What can hang from each mark:
pigek: teke
teke: faren pigek
fozudar: bivif zuzu
bivif: fozudar
zuzu: dipiz
dipiz: zuzu
boga: bivif rutof zokelu
vurok: teke
faren: boga teke
rutof: faren

Known rows, with every way that one mark hangs from another:
rutof(faren(boga(bivif(fozudar) zokelu) teke(pigek))): [ 1.655 -1.318 -0.355  1.673  1.003 -0.820  0.639 -0.306  1.185 -0.287
 -1.254  0.442  0.340  0.471  0.844 -1.663 -0.147  0.192  0.725  1.766
 -0.134 -0.153 -0.218  0.506]
boga(rutof(faren) zokelu): [-1.661 -2.155  1.142 -0.982 -3.221  3.654 -0.827 -0.250  0.376 -2.102
  0.009 -0.022 -0.590 -1.131  1.506  1.554 -0.284 -1.033 -0.542  3.021
 -0.562 -0.451  1.589  0.589]
pigek(teke(faren)): [-1.762  0.162  1.499 -0.058  3.621 -0.189 -0.506  0.257 -0.744 -0.978
  0.039 -0.637 -1.365  0.802 -2.221  0.363  0.331  0.727  0.196 -4.116
 -0.583 -0.108 -3.667 -0.116]
boga(bivif(fozudar) rutof zokelu): [ 0.182 -2.177  0.315 -0.556 -5.628  4.343 -1.465 -0.774  2.177  0.217
 -0.776 -0.176  0.447 -1.409  3.474  1.031  1.285 -0.947  0.159  4.637
 -0.534 -1.284  3.306  1.058]
pigek(teke(faren(boga(zokelu)))): [-0.941  0.167  1.244  0.936  0.913 -2.836  0.996  0.215 -0.354 -0.502
 -1.244 -0.249 -0.588 -0.226 -1.924  1.454  1.284 -0.613 -0.294 -2.706
 -0.011  0.357 -1.303  0.156]
faren(boga(bivif(fozudar(zuzu)) rutof zokelu) teke): [ 2.053  0.226 -1.078  0.394 -3.056 -0.260  0.142 -0.213  1.508  1.454
  1.980 -0.200  0.973 -0.710  2.274  0.766  1.089 -0.702 -0.160  4.567
 -0.065 -0.865  4.016 -0.561]
rutof(faren(boga)): [ 0.782  0.802 -0.050  0.007  2.541 -0.788 -0.163  0.404 -1.283 -0.500
 -1.860  0.146 -0.315  0.390  0.226 -0.134 -0.920  0.934 -1.343 -0.958
 -0.627 -0.095 -0.234 -0.085]
rutof(faren(boga(zokelu) teke)): [ 1.269 -0.188 -0.019  1.178  0.726 -1.942  0.479  0.225 -0.022 -1.028
  0.651  0.097 -0.480 -0.557 -0.259 -1.013 -0.661  0.502 -0.529  0.894
 -0.735  0.376  0.994 -0.143]
faren(boga teke): [ 1.745  2.410 -1.495 -0.546  0.910 -2.857 -0.014  0.104 -0.999  0.930
  3.301 -0.485 -0.076 -0.028 -1.838 -2.583 -1.049  0.751 -0.159 -1.011
 -0.667  0.404  0.696 -0.760]
boga(zokelu): [-0.883 -0.639  0.780 -1.912 -2.681  1.740 -1.528 -0.391 -0.567 -1.026
 -1.330 -0.946 -0.479 -1.515 -0.202  0.171  0.138  0.143  0.062 -0.050
 -1.586  0.211  0.751  0.708]
rutof(faren(boga(bivif))): [ 0.902  0.589 -0.129  0.586  1.772 -0.735 -0.095  0.499 -0.541  0.134
 -2.926  0.327 -0.065  0.110  2.089 -0.117 -0.322  1.647 -1.966 -0.474
  0.134 -0.561  1.052 -0.006]
rutof(faren(boga(bivif zokelu) teke(pigek))): [ 0.353 -0.691 -0.216  0.915  0.717 -0.988  0.906 -0.108  0.380 -0.709
 -0.518  0.387  0.090  0.162  0.521 -1.398 -0.803  0.521 -0.128  0.065
  0.351  0.302  0.444  0.254]
pigek(teke(faren(boga(bivif(fozudar) rutof zokelu)))): [-0.125 -1.076  0.923  2.184 -1.457 -0.830  1.030 -0.171  1.718  0.448
 -0.511  0.275  0.088 -0.093  0.829  1.973  2.107 -1.694 -0.320  1.045
  0.667 -0.856  0.507  0.407]
vurok(teke(faren(boga(bivif)))): [ 0.186  1.255  1.109  1.336  2.813 -1.501  0.427  1.137 -0.768  0.787
 -3.092  0.212  0.306 -0.242 -0.630  0.620  0.942  1.682 -0.157 -3.386
  0.343  0.921 -2.143 -0.710]
vurok(teke): [ 0.665  0.587  1.131 -0.514  0.546  1.940 -2.247  0.254 -1.906 -0.697
  0.036 -0.652 -0.335 -0.244 -1.330 -0.627  0.075  1.189  0.893 -3.600
 -1.332  0.629 -2.428 -0.057]
vurok(teke(faren)): [-1.035  0.503  1.917 -0.227  3.963  0.587 -0.890  0.897 -1.259 -0.769
 -1.981 -0.292 -0.495 -0.040 -2.088  0.335  0.215  1.770  1.101 -3.555
 -0.870  1.115 -4.519 -0.675]
bivif(fozudar): [ 1.633  0.124 -0.149 -1.335  1.222  2.141 -2.061 -0.518 -0.241  0.237
 -1.567 -0.730 -0.284  0.269 -0.026 -1.171  0.038  0.926  1.074  0.681
 -1.970 -0.634 -1.547  0.434]
vurok(teke(faren(boga(bivif rutof)) pigek)): [-1.785  0.709  0.856  0.085  1.283  0.230  0.772  0.550 -0.901  0.854
 -0.736  0.692  0.730  0.925 -0.950  1.094  0.126 -0.435  0.859 -2.630
  1.365  0.850 -2.986 -0.414]
dipiz(zuzu): [-0.720  0.917  0.414 -2.773  1.135  0.379 -2.199  0.287 -0.944  0.990
  2.333 -0.582 -1.387  0.190 -2.412 -0.380  0.228  2.262 -1.237 -1.016
 -2.183 -0.639 -1.286 -0.497]
rutof(faren(boga teke(pigek))): [ 0.467  0.750 -0.718  0.025  3.730 -1.581  0.479 -0.047 -1.102 -0.616
  1.296  0.280 -0.397  1.611 -1.640 -2.158 -2.023  0.564  0.437 -1.378
 -0.188  0.429 -2.203 -0.313]
fozudar(bivif zuzu(dipiz)): [ 1.082  1.414 -1.675 -3.326  6.400  4.682 -3.537  0.540 -4.463 -1.297
 -3.721 -1.354 -0.647  0.005 -0.078  3.234 -0.698  3.037 -0.706 -1.327
  1.204 -0.255  0.755 -1.159]
boga(bivif(fozudar(zuzu(dipiz))) rutof(faren) zokelu): [ 0.844 -3.210  0.814  0.438 -0.759  7.028 -2.090 -0.366  1.840 -1.368
 -3.457 -0.086  0.277 -1.060  5.115  4.708  1.453  0.864 -0.829  5.452
  0.592 -1.435  2.297  0.842]

Rows:
[ 0.618  0.339 -1.234  0.528 -5.364 -1.138  0.596 -0.168  1.317  1.028
  3.735  0.110  0.643 -1.532  1.407 -0.456  0.226 -0.979 -0.958  2.938
  0.727 -0.262  5.076 -0.093]
faren(boga(bivif rutof zokelu) teke)
[-0.890 -0.056  1.276  1.528  0.040 -2.503  1.105  0.309  0.325 -0.026
 -2.151 -0.071 -0.243 -0.385 -0.242  1.383  1.706 -0.105 -0.868 -2.639
  0.473 -0.004  0.145  0.274]
pigek(teke(faren(boga(bivif zokelu))))
[-0.687  1.279  0.744  0.877  2.991 -2.661  0.779  0.414 -0.919  0.115
 -0.107 -0.211 -0.795  0.850 -2.291  0.722  0.578  0.081 -0.411 -3.874
  0.153  0.102 -2.311 -0.268]
pigek(teke(faren(boga)))
[-1.339  0.873  0.552  0.569  1.142 -1.421  0.854  0.214 -0.514  0.199
  2.103  0.114 -0.497  0.788 -1.635  1.536  0.393 -1.389 -0.533 -2.279
  0.731 -0.314 -1.148 -0.328]
pigek(teke(faren(boga(rutof))))
[-2.798  0.261  0.254 -2.109  1.665 -1.210  1.733  0.031 -0.966  0.027
 -3.421  0.113  0.076  0.258 -2.262  0.884 -0.314 -0.801  0.652 -1.602
 -0.181  1.289 -2.700  0.208]
teke(faren(boga(zokelu)) pigek)
[-0.236  1.404 -2.109 -0.894 -1.989 -0.355  0.415 -0.370  0.106  1.463
  4.467  0.292  0.661  0.957 -0.056 -1.703 -1.457 -1.031  0.119  0.155
  1.418 -0.140  1.487 -0.362]
faren(boga(bivif rutof) teke(pigek))
[ 1.693  0.292 -0.815 -0.572 -0.255 -0.844  0.210 -0.514  0.451  1.146
 -0.746 -0.372  0.973  0.559  0.427 -0.664  0.473  0.066  1.184  1.114
 -0.503 -0.020  0.583 -0.079]
faren(boga(bivif(fozudar(zuzu)) zokelu) teke(pigek))
[-2.274  0.119  1.756 -1.048  4.323  1.542 -0.527  0.418 -1.844 -0.821
 -2.104 -0.137 -0.407  1.104 -3.113 -0.022 -0.520  0.758  2.288 -4.800
 -0.481  1.480 -6.704 -0.331]
vurok(teke(faren pigek))
[-1.463 -0.449  1.040  1.448 -2.003 -0.969  1.117  0.174  0.858  0.127
 -0.066  0.257 -0.150 -0.376  0.274  2.415  1.643 -1.310 -0.972 -0.897
  1.259 -0.457  1.151  0.162]
pigek(teke(faren(boga(bivif rutof zokelu))))
[-1.526 -0.709 -0.213 -1.152  1.078  2.797 -0.727 -0.291 -0.204 -1.555
  4.212  0.211 -0.869  1.345 -0.649 -1.201 -2.370 -0.545  0.908  0.741
 -0.004 -0.329 -1.816 -0.256]
boga(rutof(faren(teke(pigek))))
[ 1.109 -0.712 -1.467  0.295 -4.500  0.490  0.652 -0.935  1.818  1.271
  2.886  0.328  1.107 -0.002  0.871 -1.133  0.150 -2.187  1.107  3.600
  0.692 -0.281  2.279  0.426]
faren(boga(bivif(fozudar) rutof zokelu) teke(pigek))
[-2.504  1.414 -0.363 -2.244  4.207 -1.290  1.283  0.274 -1.442  0.665
 -2.452  0.112 -0.089  1.466 -2.617  0.113 -1.036 -0.051  0.551 -2.976
  0.064  1.046 -4.087 -0.361]
teke(faren(boga) pigek)
[ 2.379 -0.316 -1.483  1.226 -4.664 -0.588  0.369 -0.428  2.407  1.328
  2.842  0.167  0.895 -1.201  1.867 -0.799  0.836 -1.151 -0.012  4.729
  0.241 -0.712  4.369  0.052]
faren(boga(bivif(fozudar) rutof zokelu) teke)
[-1.536 -0.081  1.513  0.304  0.748 -0.615  1.045  0.500 -0.733  0.228
 -3.734  0.456  0.694 -0.058 -1.159  1.023  0.926  0.064  1.043 -3.190
  0.407  1.531 -3.018  0.130]
vurok(teke(faren(boga(bivif zokelu)) pigek))
[ 1.046  1.951 -1.770 -0.708 -1.707 -1.593  0.241 -0.062 -0.186  0.941
  6.285 -0.038  0.060 -0.083 -0.995 -1.475 -1.259 -0.917 -0.307  1.104
  0.229 -0.061  2.139 -0.911]
faren(boga(rutof) teke)
[ 2.328  1.114 -1.904  0.243  1.005 -1.177  0.062 -0.513  0.303  1.850
  1.439  0.029  0.756  1.322 -0.218 -3.049 -0.627  0.437  1.214 -0.177
  0.087 -0.165 -0.559  0.009]
faren(boga(bivif(fozudar)) teke(pigek))
[ 0.659 -0.830  1.137  2.219  0.613 -2.067  0.802  0.061  1.136  0.516
 -2.917 -0.021 -0.024 -0.022  0.250  1.182  2.249 -0.187 -0.018 -0.764
  0.133 -0.491 -0.548  0.510]
pigek(teke(faren(boga(bivif(fozudar) zokelu))))
[-0.249  1.727 -1.915 -1.713 -1.282 -0.625  0.553 -0.579 -0.781  0.867
  6.041  0.130  0.279  1.124 -2.050 -1.776 -1.867 -1.998  0.804 -0.039
  0.509  0.365 -0.087 -0.514]
faren(boga(rutof) teke(pigek))
[ 0.180 -0.492 -0.043  0.252  1.330 -1.306  0.852 -0.195 -0.417 -1.120
  0.431  0.234 -0.245  0.491 -1.180 -1.389 -1.280 -0.326  0.471 -0.233
 -0.253  0.714 -0.888  0.160]
rutof(faren(boga(zokelu) teke(pigek)))
[-0.228  0.077 -0.664 -0.792 -6.113  0.459  0.095 -0.149  0.653  0.990
  0.098  0.142  0.884 -1.688  2.609  1.617  0.861 -1.372 -1.713  2.354
  0.776 -0.435  4.952  0.455]
faren(boga(bivif rutof zokelu))
[-1.949 -2.440  0.522  0.003 -2.976  3.325 -0.328 -0.426  1.559 -1.593
  1.593  0.314 -0.226 -0.437  2.087 -0.284 -0.844 -0.572  0.258  2.758
  0.595 -0.504  1.408  0.453]
boga(bivif rutof(faren(teke(pigek))) zokelu)
[ 0.199  1.441 -1.091 -1.037 -3.342  0.298 -0.236  0.069 -0.161  1.712
  1.257  0.184  0.631 -0.449  1.977  0.652 -0.090 -0.473 -1.799  0.824
  0.961 -0.726  3.626 -0.054]
faren(boga(bivif rutof))
[ 0.533  1.703 -1.786 -0.855  0.709 -1.870  0.341 -0.169 -0.544  1.491
  1.968 -0.107  0.489  0.914 -0.796 -2.630 -1.113  0.619  0.317 -1.866
  0.669  0.354  0.025 -0.229]
faren(boga(bivif) teke(pigek))
[-1.054 -1.834  0.707 -0.092 -2.294  2.224 -0.635 -0.230  1.053 -2.175
  2.814 -0.055 -0.780 -1.025  0.709  0.116 -0.849 -0.811  0.106  3.301
 -0.533 -0.319  1.385  0.110]
boga(rutof(faren(teke)) zokelu)
[ 2.781 -1.186 -0.313  2.626  0.805 -1.402  0.387  0.026  1.687 -0.067
 -1.345  0.251  0.230 -0.645  1.992 -1.260  0.422  1.106 -0.275  2.802
 -0.317 -0.520  1.608  0.149]
rutof(faren(boga(bivif(fozudar) zokelu) teke))
[ 1.319 -0.477  0.063  1.782  0.056 -1.642  0.487  0.385  0.845 -0.483
 -0.327  0.198 -0.135 -0.825  1.449 -1.027 -0.119  1.322 -1.166  1.169
 -0.022 -0.069  2.055 -0.098]
rutof(faren(boga(bivif zokelu) teke))
[ 0.576 -0.638  0.644  0.820 -0.853 -0.578  0.308  0.253  0.230 -0.508
 -3.452  0.252  0.117 -1.051  2.529  0.698  0.366  0.975 -1.929  0.633
 -0.036 -0.257  2.237  0.590]
rutof(faren(boga(bivif zokelu)))
[-1.454  0.145  1.402 -0.152  1.665 -0.781  0.952  0.293 -1.502 -0.316
 -2.650  0.267  0.353  0.200 -2.768  0.926  0.512 -0.582  1.628 -3.604
 -0.166  1.963 -4.421 -0.002]
vurok(teke(faren(boga(zokelu)) pigek))
[-0.053 -3.195  0.330  0.867 -2.320  3.898 -0.519 -0.785  2.720 -1.031
  0.614  0.469  0.022  0.014  2.570 -0.353 -0.059 -0.989  1.297  4.777
  0.024 -1.095  0.800  0.798]
boga(bivif(fozudar) rutof(faren(teke(pigek))) zokelu)
